Known rows, with every way that one mark hangs from another
[K107 [K30 [K489 [K244 [K130 K211]]]]]: [ 52.0  47.1   8.3 -33.6  27.3  -5.3  37.7  13.9  44.5 -22.2  23.1  39.8
  56.1 -49.8 -25.6 -38.2  22.6 -24.7   6.8 -11.5 -19.9 -35.9 -24.0]
[K244 [K130 K948]]: [ 20.0  13.9 -59.2 -51.1   6.6  -7.5  15.3   3.4 -22.7   8.1  11.1 -22.8
  46.5 -15.7  30.6   1.5  12.4  22.0 -29.6 -18.7  -1.7  54.7  31.9]
[K948 [K130 K211]]: [ -9.0   8.5 -83.7   1.1  11.2  40.3  54.8 -21.4 -11.0 -15.1  25.1 -18.6
  44.1 -40.1  13.2  -4.3  -1.5   6.6  14.6   7.0 -24.4   2.5  27.7]
[K489 [K30 K107] [K244 [K130 K211]]]: [ 55.0  -3.5   1.3 -22.6  17.7  -0.5  -5.6  72.7  27.9  22.7  -5.2  13.9
  37.7 -50.3 -33.1  -5.5  24.5 -21.5 -21.6   2.4  13.6 -47.5 -18.0]
[K211 [K130 K30 K244 K948]]: [-30.0 -41.7 -19.1 -62.8  -1.3  18.6 -65.9 -14.0 -36.6 -55.3  43.5 -33.0
 -13.5   8.6  25.2  20.2 -28.7  32.9 -12.3  -3.6   8.7  51.9  29.7]
[K211 [K130 [K244 K489] K948]]: [  6.0  -2.8 -32.1 -46.2  39.4  15.5 -23.7 -16.4 -27.8 -48.8  16.2  -5.6
  13.9  -9.0  37.1   5.6 -25.4  53.0  -5.7 -20.9   7.1  25.0   6.9]
[K30 K107 [K489 [K244 [K130 K948]]]]: [ 59.9  28.8  16.0 -61.3  27.6  -8.3 -10.6  45.9  29.2   8.2 -29.5   4.2
  42.8 -51.9 -12.0   8.4  -1.4 -18.1 -25.2  12.7   7.0 -40.3  19.9]
[K983 [K130 K30]]: [ -9.8 -23.3 -27.7 -32.0 -33.1  22.5 -30.7  -3.6 -18.8 -30.9  38.2  -0.9
  13.0  16.3  26.3  -6.6   8.8 -11.2 -25.8 -13.6  14.2  43.7  12.6]
[K244 [K130 [K30 K107] K211 K948]]: [ 16.3 -22.3  12.4 -69.3  27.5  -8.8 -44.7  36.8 -47.8  -8.0  27.2 -37.6
   1.7 -24.3  14.1 -11.5 -21.5 -10.4 -39.1  19.8 -16.2 -12.9  62.8]
[K107 [K30 K489] [K244 [K130 K948]]]: [ 39.6  88.6  25.9 -26.5  19.4 -31.3  17.8 -39.0 -21.9 -33.8  50.6   9.2
  34.8 -33.6 -20.2  -6.5 -25.5   4.0  -7.3 -31.0 -42.2  19.7   5.8]
[K107 K30]: [-10.9  39.2 -58.1  14.2 -29.4   4.5  33.0 -44.2  21.7 -55.0  42.3 -14.6
  50.5  -3.4  25.0 -12.6  18.9  -4.9  24.3 -19.8 -21.4  18.4  20.5]
[K30 [K107 K244]]: [-11.7  34.0  -9.5  20.7 -42.0   1.6   7.6 -32.3  19.6 -30.5  25.7 -33.8
  20.2   1.8  13.2  11.0 -19.6 -19.5 -14.5   8.4 -28.8 -24.5  43.1]
[K107 [K30 [K489 K244]]]: [ 34.5  51.7 -12.5  -8.6 -10.1  14.2  37.2 -18.6  66.2 -56.4   7.3  23.5
  54.8 -30.1 -16.7 -17.3  25.9 -21.9  42.3 -18.5  -0.1 -37.2 -17.7]
[K211 [K130 [K30 K107] K948]]: [-28.2 -16.1 -11.3 -56.3  -2.6   4.1 -71.0  -5.8 -23.1 -22.4  21.5 -45.3
  -2.8  -9.9  12.2  18.1 -40.8  -1.5 -30.5  29.5   2.1   3.3  37.7]
[K948 [K130 K211 K244]]: [-16.9 -20.6 -56.0   7.8  17.1  46.0  24.4 -13.1 -18.9 -50.5  43.2 -20.9
  25.9 -23.2  23.1   8.7  -6.4  17.4  20.0   5.5 -25.1  10.2  41.3]
[K983 K130]: [  1.1   4.1 -60.9 -18.0 -19.5  19.4   6.9  -6.4  10.6 -12.6  24.2   3.8
  39.3  -5.8  30.0  -9.5  11.4   5.0 -32.1 -15.9   3.6  38.4   8.5]
[K948 [K130 K211 [K244 K489]]]: [ 12.4  -6.6 -39.3  14.6  46.2  51.1  26.0 -13.4 -38.7 -63.8  29.8   3.5
  29.9 -21.0  29.4  -7.2  -2.8  22.9  31.1  -9.3 -11.8 -12.5  25.4]
[K489 K30 K244]: [ 40.3   1.5 -49.8  -5.3 -20.4  26.5  23.2  31.8  47.9 -10.6 -18.4  17.6
  49.1 -24.3 -22.3   7.7  43.7  -0.4  17.6 -36.0  47.9  -6.7 -34.5]
[K489 [K244 [K130 K30]]]: [ 22.4 -25.6 -14.8 -38.1 -38.4  21.4  -8.9  23.1  16.5  -1.5  15.6  15.6
  37.2  18.2   2.6  -1.2  39.0 -30.3 -13.4  -8.1  28.6  34.4  -3.2]
[K983 [K130 [K30 K107] K948]]: [ -2.9 -19.6  12.6 -58.4   1.1   6.9 -75.6  17.7 -39.5 -22.3  14.1 -26.4
  -5.2 -14.3  20.7   7.0 -28.9  -6.4 -49.6   8.0   5.3   6.0  50.8]
[K107 K30 K244]: [-14.3  57.7 -21.1  30.9 -42.1  -3.1  34.3 -70.4  16.1 -58.3  59.8  -5.2
  31.7   0.2   4.4  -8.8  -3.0  -8.8  13.5 -26.4 -42.2  10.8  10.0]
[K211 K130]: [-27.4  12.0 -79.8 -19.1 -26.0  15.3  15.4 -28.2  23.7 -11.2  31.1 -15.6
  39.6  -2.5  23.1   3.5   1.6  14.7 -14.1   5.9  -4.2  38.3  -1.8]
[K130 K30 K211 K948]: [  4.8 -23.0 -31.8 -67.5  22.0  14.9  -6.8   5.4 -31.7 -40.4  17.2 -38.6
  -1.5 -18.9  21.3 -25.2 -13.0  18.2  -2.5 -20.1   2.9  -6.0  41.6]
[K489 K30 [K244 K130]]: [ 54.2   5.5 -39.4 -15.0 -15.2  10.3  14.9  47.0  27.9  19.6  -2.3  31.5
  61.3 -26.2 -27.9   8.4  49.4  -8.3  -6.5 -27.9  42.3  22.7 -43.6]

Rows
[-12.6  -0.8  28.7  -6.8 -24.5   7.5 -23.3 -12.5 -14.1 -41.9  43.4 -35.0
 -16.5  -0.5   0.7 -10.8 -32.1 -29.9 -12.4  12.4 -32.0 -53.6  46.0]
[K130 [K30 [K107 K244]] K211]
[ 75.9  51.3   2.7 -22.1  38.1 -14.0   5.0   6.2 -56.8  -2.3  14.3  28.3
  32.7 -29.5 -17.9   2.0  -3.2  30.4 -17.8 -59.2  16.7  25.1 -27.8]
[K107 [K244 [K130 K948] [K489 K30]]]
[ 48.6   7.5  -8.4  -7.9 -10.1   1.2 -12.4  61.5  33.4  20.6  -8.5  17.4
  51.8 -31.2 -29.9  18.0  35.8 -24.5 -18.5   4.2  30.9 -13.1 -15.0]
[K489 [K30 K107] [K244 K130]]
[  2.4  19.9  31.7  39.0  -7.2  36.6 -21.3 -42.4 -55.4 -52.9  35.8   2.8
   6.6   3.7  -4.5  22.0 -31.5 -33.8   9.1  18.0 -13.6 -28.9  31.1]
[K948 [K130 [K30 [K107 [K244 K489]]]]]
[ 10.2  88.3   4.7  19.6 -17.1  -4.0  38.9 -63.4  21.5 -72.3  50.5   6.4
  34.5 -14.9 -12.2 -13.1 -12.1 -12.5  31.0 -24.3 -37.4 -19.4  -1.4]
[K107 [K30 K489] K244]
[-20.8 -16.2 -50.9 -49.9  14.0   9.8 -26.6 -16.8  -8.0 -39.2  29.8 -31.0
   8.7 -10.1  31.5  18.1 -24.5  48.3 -17.4  -8.8  -3.5  46.8  21.2]
[K211 [K130 K244 K948]]
[ 34.5 -10.6 -23.6 -44.5  66.3  10.8   5.4   7.7 -28.7 -66.1   5.5 -15.2
   5.9 -23.4  41.6 -25.3  -9.6  49.9  11.8 -40.0   0.9 -25.4  36.2]
[K130 K211 [K244 K489] K948]
[ 28.9   4.1 -10.6 -76.7  44.0   7.8  -0.3  15.0 -23.3 -52.3   9.2 -22.2
   3.9 -36.8   4.0 -27.6 -19.7   8.4  15.1 -14.9   6.1 -38.1  37.1]
[K130 [K30 K489] K211 K948]
[  9.0  14.6  40.0  15.7 -21.6  13.4 -31.5 -26.9 -24.8 -57.1  27.5  -7.3
   0.7  21.4  16.4  -1.7 -21.9 -31.1   0.8   0.8  -1.2 -47.7  31.4]
[K130 [K30 [K107 [K244 K489]]]]
[ -4.7 -17.0  -1.9 -16.3 -32.6  -0.6 -41.1  17.9 -21.5 -15.0  40.6 -25.8
  25.6  16.7  26.5   9.8  10.6 -36.6 -26.8  28.5  -2.6  16.3  52.1]
[K244 [K130 [K30 K107]]]
[ 32.4  44.4  18.7  12.5  -5.8 -10.2   2.5 -15.9 -18.5 -10.1  22.9  11.3
  34.8   4.0  18.1  -0.7  -8.9 -21.1 -30.2   2.2 -21.3 -17.5  22.1]
[K30 [K107 [K244 K130 K489]]]
[ 61.2  49.7  -5.2  14.5  10.7  -1.3  17.7   3.2 -38.6  -4.1  29.6  41.6
  44.5  -8.3 -14.7  -0.7  14.3   6.7  -7.4 -47.3  17.5  21.5 -35.2]
[K107 [K244 K130 [K489 K30]]]
[ 36.9  -1.2 -29.3  16.7  20.1  19.8  -3.3  13.9 -23.2 -67.2  16.2  13.4
  30.2  -1.0  18.6   3.4  26.0  27.9  36.7 -45.2  43.6  -1.1  -8.2]
[K130 [K244 [K489 K30]]]
[ 27.9  -5.6 -13.8 -22.7  -3.1  11.4  -8.4   4.4 -44.3 -27.1  30.8  17.2
  36.3  29.5  32.9 -11.4  28.3 -10.7  -2.4 -17.0  23.3  31.3  12.8]
[K244 [K130 K30] K489]
[ 34.9   2.5 -21.7 -39.8  57.6  12.7 -37.9  11.8 -40.6 -43.0  14.3   5.5
  13.6 -27.5   2.6  17.2 -16.7  62.7   6.6 -41.8  36.7  20.1 -24.5]
[K211 [K130 [K244 [K489 K30]] K948]]
[ 13.3  -1.9   4.3   8.6  25.7  11.1 -51.0  19.4 -19.4 -49.0  26.4   4.1
  17.0 -13.5   6.4  22.6 -17.7  19.0   7.1   2.2  20.3 -24.2  -8.9]
[K211 [K130 [K244 [K489 [K30 K107]]]]]
[ 22.6 -32.4  23.7 -43.4  -6.8  10.9 -30.4  49.9  15.8   2.0  12.9  -4.3
  17.7 -10.0  -5.0 -15.8  12.6 -44.5 -27.6  25.3   0.5 -39.3  22.1]
[K489 [K244 [K130 [K30 K107] K211]]]
[ 54.7  19.8 -34.7 -62.1  67.6  -8.1  26.2  18.2 -40.4  -5.0  -0.3   3.3
  39.0 -31.0  27.7 -33.6   2.3  31.5 -22.2 -32.3  -4.2  -2.0  18.3]
[K244 [K130 K211 K948] K489]
[ -1.2 -32.3  30.1   1.3  -4.0  23.6 -61.2   3.3 -29.2 -87.0  26.5 -18.5
  -1.7  31.1  48.9   7.8  -4.6 -15.8  18.7   4.2  18.0 -34.0  57.1]
[K130 [K30 K107] [K244 K489]]
[-32.6 -42.1 -31.6  13.9 -23.6  55.8 -23.2 -25.9 -42.7 -70.7  56.2 -17.7
  12.7  17.1  27.9  34.5   1.2  -0.2  31.3   7.4   7.3  44.8  45.0]
[K948 [K130 K30 K244]]
[ 22.6  12.4  -6.9 -36.4 -13.9   4.6  -2.6  10.1 -19.6 -26.4  35.4   8.7
  37.0   6.8  12.7  -9.6  17.9 -25.0   6.1   2.1  15.0  28.8  19.7]
[K244 [K130 [K30 K489]]]
[ -4.6 -45.0  -9.8 -62.5  24.0  15.0 -35.9  10.9 -37.7 -72.3  32.5 -42.0
 -16.6  -6.0  33.2 -10.2 -15.0  27.2   6.5 -23.3   2.5   4.5  56.5]
[K130 K30 K211 K244 K948]
[ 33.5  24.7  -2.0 -17.0  -7.0  13.1  12.7  22.6  68.9 -29.3 -25.4   3.1
  40.7 -31.0  -6.2   0.5   7.4 -38.4  12.4  19.4  17.2 -72.1  16.6]
[K30 K107 [K489 K244]]
[ 12.2 -26.4 -22.6 -69.2  44.6   8.6 -23.3  19.6 -24.4 -41.7  24.5 -19.6
  -0.2 -35.2  31.0 -13.8 -21.6  43.2 -41.5 -28.1 -11.3  14.5  34.6]
[K983 [K130 K211 K244 K948]]
[  2.3 -21.6 -17.3 -67.3  -0.4  17.5 -44.7   3.6 -40.7 -25.8  20.1 -14.9
   5.8  -8.6  22.3  -3.3 -10.6  10.6 -38.0 -24.8  20.7  48.0  24.7]
[K983 [K130 K30 K948]]
[ 31.9 -11.5 -10.9 -45.0  44.1  16.1 -28.9   3.8 -40.6 -53.9  10.6   7.3
  14.6 -10.6  43.4  -3.6 -10.3  44.2 -27.8 -43.7  18.8  23.5  18.5]
[K983 [K130 [K244 K489] K948]]
[ -7.6 -29.7  14.4 -36.3  -0.5  15.2 -51.5  25.2 -20.3 -26.2  32.9 -18.2
  -3.8 -13.5  15.3 -20.7 -19.0 -26.2 -42.8  19.0 -11.4 -29.8  41.6]
[K983 [K130 [K30 K107] K211]]
[ 16.3   3.8  -2.0 -42.0 -10.1  20.3 -21.6   8.0 -13.6 -43.4  29.6  14.5
  19.9  -4.1   9.7 -14.5  -0.6 -16.8  -9.6 -10.2  21.6  10.5   7.5]
[K983 [K130 [K30 K489]]]
[ -4.8  -7.4 -37.4  -9.9   6.6  21.9 -11.2 -22.8  -5.6 -54.7  30.2   9.2
  24.0  13.1  42.3   1.1  -4.3  34.3   2.7  -6.9   7.4  21.7  -3.6]
[K211 [K130 [K244 K489]]]
[-22.2 -14.0 -38.6 -70.2  -2.8  14.2 -36.7 -18.6 -27.1 -23.1  27.8 -29.4
   5.6   0.8  13.3   8.0 -23.2  22.5 -18.2  -5.0   9.5  44.4  11.3]
[K211 [K130 K30 K948]]
[ 73.7  24.9 -10.3 -86.8  55.2  -2.5  28.7  46.3  23.4   9.2 -19.4  19.2
  39.9 -67.6 -19.2 -27.5   4.5   5.9 -17.2 -19.7   6.8 -29.2  -5.4]
[K30 [K489 [K244 [K130 K211 K948]]]]
[ 10.8  59.4  10.5  11.2 -19.7  -4.8  14.3 -25.3  22.6 -42.5  18.2 -16.5
  23.6 -17.4   2.0   2.9 -31.0 -28.9   5.0  12.3 -24.1 -56.9  34.8]
[K30 [K107 K244] K489]
[ 63.1  27.0 -40.1  -1.9  21.7   2.8  19.4  28.8 -32.4  -2.1  16.0  30.3
  61.2 -10.5   6.8  -6.2  39.7   8.3   5.9 -39.1  36.0  25.4 -27.2]
[K244 K130 [K489 K30]]
[ 15.7 -34.1  37.0 -31.3  26.1  13.4 -72.8  11.4 -53.4 -85.2  11.1 -30.4
 -11.6   7.3  40.2   8.3 -24.7   9.9   5.1  -6.3  19.5 -30.7  67.7]
[K130 [K30 K107] [K244 K489] K948]
[ 50.3  26.3 -22.1 -37.1  -3.8   9.1  34.7  25.4  49.1   2.1  -6.8  33.4
  64.6 -24.0  -5.6  -9.1  32.9 -21.1  -2.8  -3.7  20.8  -0.3 -17.0]
[K30 [K489 [K244 K130]]]
[ 17.8  71.3   0.5  35.0 -11.5  -0.3  35.5 -71.6  -4.2 -68.5  49.7  18.0
  34.8   3.3   8.9 -18.1  -1.0  -2.1  22.9 -44.1 -28.4 -10.5  -6.5]
[K107 K30 [K244 K489]]
